Each row was made from one walk, in order. Every step used is in the known rows, and no mark comes twice. Write each row's walk.
(in the rows, 128 means zero)
Known rows
e-p-f: [116 135 127 101 107 163 135 147 106 155 127 132 133 136 127 130 131 122
 146 135 185 111 215  85 199 115]
e-p-c-h-j: [127 107  90 106 102  94 134 185 115 150 140 171 124 123 112 126 133 106
 165 147  92 127 110  59 104 145]
c-x: [126 122 162 119 130 118 151 142 134 115 120  44 131 134 124 133 133 140
 152 118  97 111 128 192 242 128]
h-j-p: [133 130 115 153 134 178 124 132 131 119  99 123 124 120 150 121 134 136
 151  91 113 137  61 112 105 140]
e-p-j-h-q: [140 146 113 146 120 122 111 120 120 160 128 112 104 125 120 141 134 140
  87 159 118 166 109  17 116 161]
j-p: [142 125 166 151 130 183 139 133 139 125 102 124 131 128 141 110 131 124
 168  95 155 106 117 151 145 135]
c-h-q-p: [180 108 121 108 129  82  97 179 149 113 104 143 136 125 117 139 109 125
 186 154  61 140  15 117 125  93]
e-p: [134 131 151 132 112 139 142 150 110 150 106 115 119 140 130 122 143 124
 190 119 184 114 164  92 179 141]
j-h-e-p-f: [111 135  73 106 117 160 123  97 106 136 127 155 115 124 138 144 137 148
 115 175 206 134 169  57  63 115]
h-q: [147 129 113 140 125 111 138 142 125 133 106  98 114 133 144 124 145 143
 158 110 113 114  83 122 121 145]
a-p-j-h: [123 148 173 159 154 137  87  52 128 139 146  93 143 126 135 146 119 131
  76 123  99 156 115 137 176 105]
a-p-c-h-q: [149 129 100 114 134  85 106 136 151 131 147 166 146 132 113 131 126 117
 166 153  75 116  81 158  34 120]
z-p-j: [ 84 108 178 129 129 132 128 159 122 156 146  30 123 129 146 133 131 118
  29 122  57 145 186 133 169 137]
e-p-c: [119 140 135 130 101 141 147 140 109 150 131 153 126 138 120 111 144 112
 167 126 206 109 208  99 156 161]
p-c-x: [108 131 146 113 119 118 158 133 134 115 144  80 138 134 115 121 133 130
 131 124 118 101 170 204 215 146]
r-x: [159 118 159 152 131 108 164 139 107 124  92  96 128 131 136 124 145 140
 137 109  65  16 163 170 202 137]
j-h-q-p-c-x-f: [154 148  94 135 155  88  87  77 164  69 138 183 128 127  93 130 124 148
 175 100 174 156  94 212  71 128]
a-p-c-x: [112 161 140 117 142 132 114  88 149 106 149  90 158 141 111 134 128 128
 149 134 133 129 168 229 165 121]
p-f: [117 118 140 109 120 149 141 132 112 142 131 111 140 130 142 127 128 128
 110 110 145  92 178 146 227 102]
r-p-j-h-e: [147 139 132 143 147 113 195 113 101 121 111 116 111 120 135 131 119 138
  29 163 101 155 117 109  96 126]
z-p: [110 102 164 131 122 127 133 152 123 141 123  69 120 132 152 123 150 129
 125 127 127 107 169 159 122 142]
a-p-j-h-q: [140 161 121 157 155 122  76  61 138 137 140  98 132 127 133 151 126 143
  74 140  78 172  65 108  90 120]
a-p-j-h-e: [ 98 153 119 151 165 141  93  46 129 122 142  89 130 126 149 157 119 145
  43 132  91 181  94 128  71  98]
j-p-c-x-f: [115 127 146 139 153 154 154 124 167  92 141 153 132 133 101 103 128 121
 168  36 159 118 186 251 102 147]
a-p-c: [118 154 144 141 137 140 111  80 129 127 141 142 151 139 133 121 134 117
 149 108 174 113 161 190 130 123]
x-f: [131 103 159 157 151 102 154 125 128 125 118 138 115 139 139 111 141 127
 179   6 163  97 158 199 164 124]

Write each row's walk
[138 111 105 105 122  96  92 159 133 110 133 178 148 117 118 131 105 110
 151 139  67 146  43 119 148  98] => q-p-c-h-j
[110 143 127 139 148 140  85  82 126 103 124 104 126 119 142 153 102 143
  44 139 108 196  71 100 135  90] => q-p-j-h-e
[124 130  98 138 122 135 130 102 111 129 108 138  99 128 141 136 147 152
 158 160 200 137 125  65  42 142] => j-h-e-p
[134  99 141 104  98  97 152 186 122 156 143 173 130 129 103 115 130  98
 182 151 136  95 166  95 145 144] => e-p-c-h
[110 135  95 140 158 150 139 122 160  85 139 153 127 127 109 112 130 131
 155  29 112 146 131 212  66 150] => h-j-p-c-x-f
[179 144 115 147 132 120  71  86 136 102  98 153 125 123 134 136 127 153
 172 158 166 147  25 111 108 116] => j-h-q-p
[128 128 142 119 126 204 135 128 135 131 123 140 146 125 137 119 119 124
 127 109 161 105 166 143 161 111] => j-p-f
[124 133 164 148 118 138 121 113 109 160 135 104 116 124 123 136 129 125
  89 138 142 149 159  46 200 145] => e-p-j-h
[148 160 100 127 123 125  94 123 137 105 120 160 139 133 126 123 123 129
 154 138 162 142  95 136 115 128] => h-q-p-c
[132 139 143 102 127 162  91 120 122 115 119 134 157 129 132 136 106 125
 130 128 170 131 150 149 243  66] => q-p-f
[109 139  83 133 112 138 134  90 110 127 134 175 106 127 133 126 148 142
 136 167 226 131 155  76  21 160] => j-h-e-p-c
[163 143 155 133 118 115 214 143 101 129 115 168 133 133 120  93 134 109
 137 143 179  84 188 175 161 149] => r-p-c
[ 94 143  83 119 113 141 153 136 111 132 127 149 111 139 132 122 143 129
 142 134 196 133 189  86  47 153] => h-e-p-c
[141  93 157 121 116 142 150 170 150 134 140 180 142 119 114 102 116 100
 158 130 114  86 119 156 113 137] => j-p-c-h
[112 100  79  67 114 122 145 186 119 143 132 145 124 128 120 145 117 122
 131 168 104 130 159  66  75  91] => c-h-e-p-f
[119  98 104 112 128 143 158 164 152 115 135 175 128 120 125 114 117 114
 129 142  97 117 101 145   4 132] => j-p-c-h-e
[100 105 117  98 127 100 152 200 123 153 136  90 112 129 119 149 110 113
  78 144  24 170 128  44 109 115] => c-h-e-p-j
[136 131 126 154 132 109 117 106 125 145 133  90 112 118 136 139 130 147
  53 130  73 147  70  79 143 146] => p-j-h-q
[104  89 102 103 121  88 166 167 130 126 143 149 123 124 132 123 125 121
 117 135  80 105 109 148  66 123] => p-c-h-e
[115 117 128 142 130 113 101 123 133 150 144  65 106 118 140 143 141 144
  28 167  61 158 113  89  57 158] => z-p-j-h-q
[146  98 103 110 112  69 149 180 139 140 141 157 127 125 117 119 131 119
 148 146  63  95  79 127  87 147] => p-c-h-q
[131 143 151 129 121 139 104 115 125 108 125 157 150 132 127 117 117 115
 151 119 188 128 139 167 201 113] => q-p-c
[135 138 179 149 138 139  81  87 125 119 129 109 140 119 129 141 102 128
  72 132 125 168  84 110 241  95] => q-p-j-h
